What can hang from each mark:
kofar: kizo
zofezu: kizo pufilu
kizo: kofar pumug zofezu zovut
badi: kizo
pufilu: zofezu
pumug: kizo
zovut: kizo
fidulad: kizo

Each row was made from one small tree. Brackets hold a mark, then the marks that hang from it, in alphabetical order. Every link used is in the known rows. Write each row's tree.
Known rows:
[pufilu [zofezu [kizo kofar zovut]]]: [ 48.8  27.8  23.7   8.6  11.2   3.8 -11.3 -18.1  33.8   9.8  30.4   7.8
 -32.5  -4.7  -0.1   4.5  28.2 -29.0]
[badi kizo]: [-11.3  32.2 -10.8   1.7   1.2 -28.5  15.7  -3.9   5.7  -9.2   8.3   6.0
 -19.8   9.7 -16.3   0.3  20.4   2.5]
[pumug [kizo kofar [zofezu pufilu] zovut]]: [ 38.2  43.8  17.3 -21.9  -7.2  -6.8 -23.1 -24.2  21.1  -6.1  21.1  -9.1
 -29.9   9.1 -40.4  11.0  19.2   0.8]
[kofar [kizo pumug zovut]]: [ 11.0  19.3  11.3 -12.0 -18.8  -2.6  26.1  -3.5  18.0  27.6  13.6 -28.7
 -79.5 -14.1 -16.5  18.7   7.0 -58.3]
[badi [kizo kofar zofezu zovut]]: [ 17.5  39.9  19.0 -22.2   2.7 -27.5   2.8 -13.5   3.4   2.4  36.8   8.6
 -40.4  22.2 -16.3  -1.0  48.7 -14.1]
[fidulad kizo]: [ -6.9  15.1  14.0  10.0  -5.1 -36.4  19.2   3.9   7.5 -11.2   8.1   2.1
 -14.8  -1.5 -19.6  -2.7   6.3  -1.5]
[badi [kizo pumug [zofezu pufilu] zovut]]: [ -1.5  55.1  30.5 -32.5 -11.7 -24.5  13.1 -11.1  26.3  36.3  42.0 -18.2
 -41.1  15.7 -23.1  14.4  35.5 -18.2]
[zofezu [kizo kofar pumug zovut] pufilu]: [ 28.2  31.8  32.7 -40.6 -21.4   6.4 -12.5 -24.6  25.7   8.5  24.3 -17.6
 -43.3 -28.9 -32.1  21.9   5.0 -40.0]
[kofar kizo]: [  3.8  19.6 -12.6   3.6   4.2  -9.9   5.2  -3.9   6.6   3.4  -2.6 -15.2
 -31.3  -8.3 -15.4  -5.1  -8.2 -11.4]
[kizo kofar pumug [zofezu pufilu] zovut]: [ 33.4   8.5  52.4 -62.1 -20.7  11.5 -17.0 -22.0   5.4  25.2  51.4 -10.8
 -33.6  10.6  -6.6  18.3  12.7 -33.7]
[fidulad [kizo kofar pumug zofezu]]: [ 19.2  -6.4  39.3 -18.8 -11.7 -28.9   5.9   2.3 -12.3  -6.9  49.0  16.8
 -36.0  12.7   1.8   2.6  -3.7 -24.0]
[fidulad [kizo kofar zofezu]]: [ 16.7   8.9  29.6  -8.7   3.4 -35.8  -5.0  -2.0  -8.2 -15.5  33.5  18.0
 -11.7  15.6  -8.5 -13.3   8.0   2.1]
[zovut [kizo kofar pumug zofezu]]: [ 27.4   7.4  19.4 -23.8 -13.3   4.6   2.0  26.5   5.3  -4.3  41.4  14.8
 -18.8 -12.9  10.7   2.5  19.9 -32.1]
[fidulad [kizo pumug]]: [ -4.9   0.0  23.7   0.5 -21.5 -30.0  29.9   7.8   4.6  -2.7  22.8   1.2
 -39.0  -4.3  -9.7  12.8  -5.6 -27.7]
[pufilu [zofezu [kizo pumug zovut]]]: [ 36.5  28.5  30.7  12.5   1.5   4.8   5.7  -6.7  43.9  36.4  36.3  -6.3
 -45.7  -9.1   6.5  17.2  22.7 -43.8]
[fidulad [kizo kofar zovut]]: [ 14.5  14.2  28.0 -10.1 -16.2 -30.3  18.8 -10.2   7.2 -21.8  17.6   5.0
 -44.9  -1.9 -28.6   6.9  27.4 -27.9]
[kizo pumug]: [  3.0 -18.4  11.4 -13.0 -19.5   8.4  14.2   4.2  -4.8  11.0  17.8  -2.5
 -29.7  -2.9  12.0  19.4 -14.8 -31.7]
[kofar [kizo pumug [zofezu pufilu] zovut]]: [ 13.4  42.2  29.3 -31.1  -8.0  -6.5   2.4  -9.8  28.1  49.1  30.8 -37.9
 -52.6  -3.2 -21.9   7.7   6.5 -32.1]
[badi [kizo kofar]]: [  6.5  16.1  -9.7 -11.8  -3.0 -23.4   5.0 -14.4 -11.3 -34.8  15.7  20.5
 -25.7  12.3 -15.4   1.4  15.6  -4.8]

Write each row's tree:
[ 27.6 -10.2  35.7 -54.2 -11.3  10.4 -29.7 -17.2 -13.4   6.8  47.1   5.1
  -4.2  13.7   6.8   7.1 -20.5  -8.7] -> [kizo kofar pumug [zofezu pufilu]]
[  6.9  10.1  34.2 -35.9  -6.8   4.8 -16.4  -3.7   7.3  38.4  38.8 -13.2
   4.1  10.9   5.2   6.1 -14.6  -0.8] -> [kizo pumug [zofezu pufilu]]
[ 50.7  15.9  31.6   0.6  -1.7   9.1  -2.9 -15.1  31.6  17.3  42.3   6.1
 -50.7  -7.1   8.4  18.1  19.1 -48.9] -> [pufilu [zofezu [kizo kofar pumug zovut]]]
[ 10.1  47.4  31.6 -25.8 -17.6   1.7  -1.8 -14.2  42.0  35.0  17.0 -32.1
 -37.4 -32.3 -33.6  20.5  10.1 -34.0] -> [zofezu [kizo pumug zovut] pufilu]
[ 34.2  29.6   4.5 -15.7   0.2  -7.8 -33.6 -19.9   6.7 -20.5  18.5   3.8
  -5.5  12.4 -29.6   2.9  -8.7  20.4] -> [pumug [kizo kofar [zofezu pufilu]]]
[ 42.3  31.0  14.6  -6.6  -4.7  -8.7 -10.8 -12.8  11.7  -6.3  23.8   1.2
 -48.5  11.7 -24.7  10.5  25.8 -14.7] -> [pumug [kizo kofar zofezu zovut]]
[  6.3  33.1  17.4 -20.1  -9.8   0.3 -12.3 -11.2  27.1  20.1  14.5 -20.6
 -14.4 -29.0 -23.6  12.3 -16.8 -13.7] -> [zofezu [kizo pumug] pufilu]
[ 33.2  17.4  19.3  17.2   6.9   4.1  -3.0  -3.8  31.8  25.3  34.3   4.5
 -26.9  -6.0  15.0  11.2   1.6 -27.4] -> [pufilu [zofezu [kizo pumug]]]
[  6.6  43.0   5.8 -15.4  14.0 -13.9 -19.6 -10.5  15.9  25.8  13.1 -24.0
  -5.0   2.3 -20.8 -16.3  -8.6  13.1] -> [kofar [kizo [zofezu pufilu]]]
[ 21.1  31.8   8.6 -24.7   2.9   0.0 -34.8 -25.0  14.4 -14.3   7.2  -3.3
   3.7 -23.4 -30.7  -2.9  -9.9   5.7] -> [zofezu [kizo kofar] pufilu]
[ 35.8  20.9   0.4  -2.1 -16.9  -4.7   2.6 -17.5  11.8 -27.7   5.1   0.5
 -55.9  -2.1 -34.6  21.8  18.7 -23.9] -> [pumug [kizo kofar zovut]]
[ 21.6  60.2  16.4  -7.6  -3.1 -12.7 -11.4 -14.3  37.3  18.8  14.7 -24.2
 -23.3   7.0 -42.0  10.5  23.8   6.7] -> [pumug [kizo [zofezu pufilu] zovut]]
[ 11.3  28.6  51.4 -42.8 -15.8   4.5  -3.4  -8.8  26.6  56.8  41.5 -29.1
 -26.6   6.6  -8.2  16.4  19.8 -25.9] -> [kizo pumug [zofezu pufilu] zovut]
[ 32.5 -26.2  32.6 -36.8  -8.6   9.1 -16.7  -2.5 -25.9   6.1  50.1  18.2
 -26.9  17.2  25.5   6.9 -12.1 -27.0] -> [kizo kofar pumug zofezu]
[ -2.5  26.7  13.6 -11.6  -1.3 -27.2  12.8   4.4   0.9  22.0  41.3   5.1
 -34.4  21.3   2.4   5.7  15.8 -13.6] -> [badi [kizo pumug zofezu]]
[ 23.5  20.6  21.6 -38.8 -16.5   5.6  -8.6  16.0  15.3  -4.4  39.6   5.4
  -1.0 -15.3  -4.4   2.9  12.5 -17.3] -> [zovut [kizo kofar pumug [zofezu pufilu]]]
[  8.7   1.4   0.0 -22.6 -18.6 -16.3  15.4 -11.3 -14.7 -25.6  29.7  18.7
 -48.8   9.8  -6.3  17.8   4.1 -29.4] -> [badi [kizo kofar pumug]]
[ 10.1  30.8   4.0 -18.0 -10.4 -22.4  15.9 -18.3   3.5 -17.9  18.0   8.1
 -49.2   9.7 -26.0  10.0  42.8 -24.4] -> [badi [kizo kofar zovut]]
[ 20.1  26.1  28.8 -32.0 -12.7 -20.2  13.2 -10.4  -0.8  11.3  51.3   6.4
 -64.9  20.9  -7.1  14.7  37.4 -40.3] -> [badi [kizo kofar pumug zofezu zovut]]
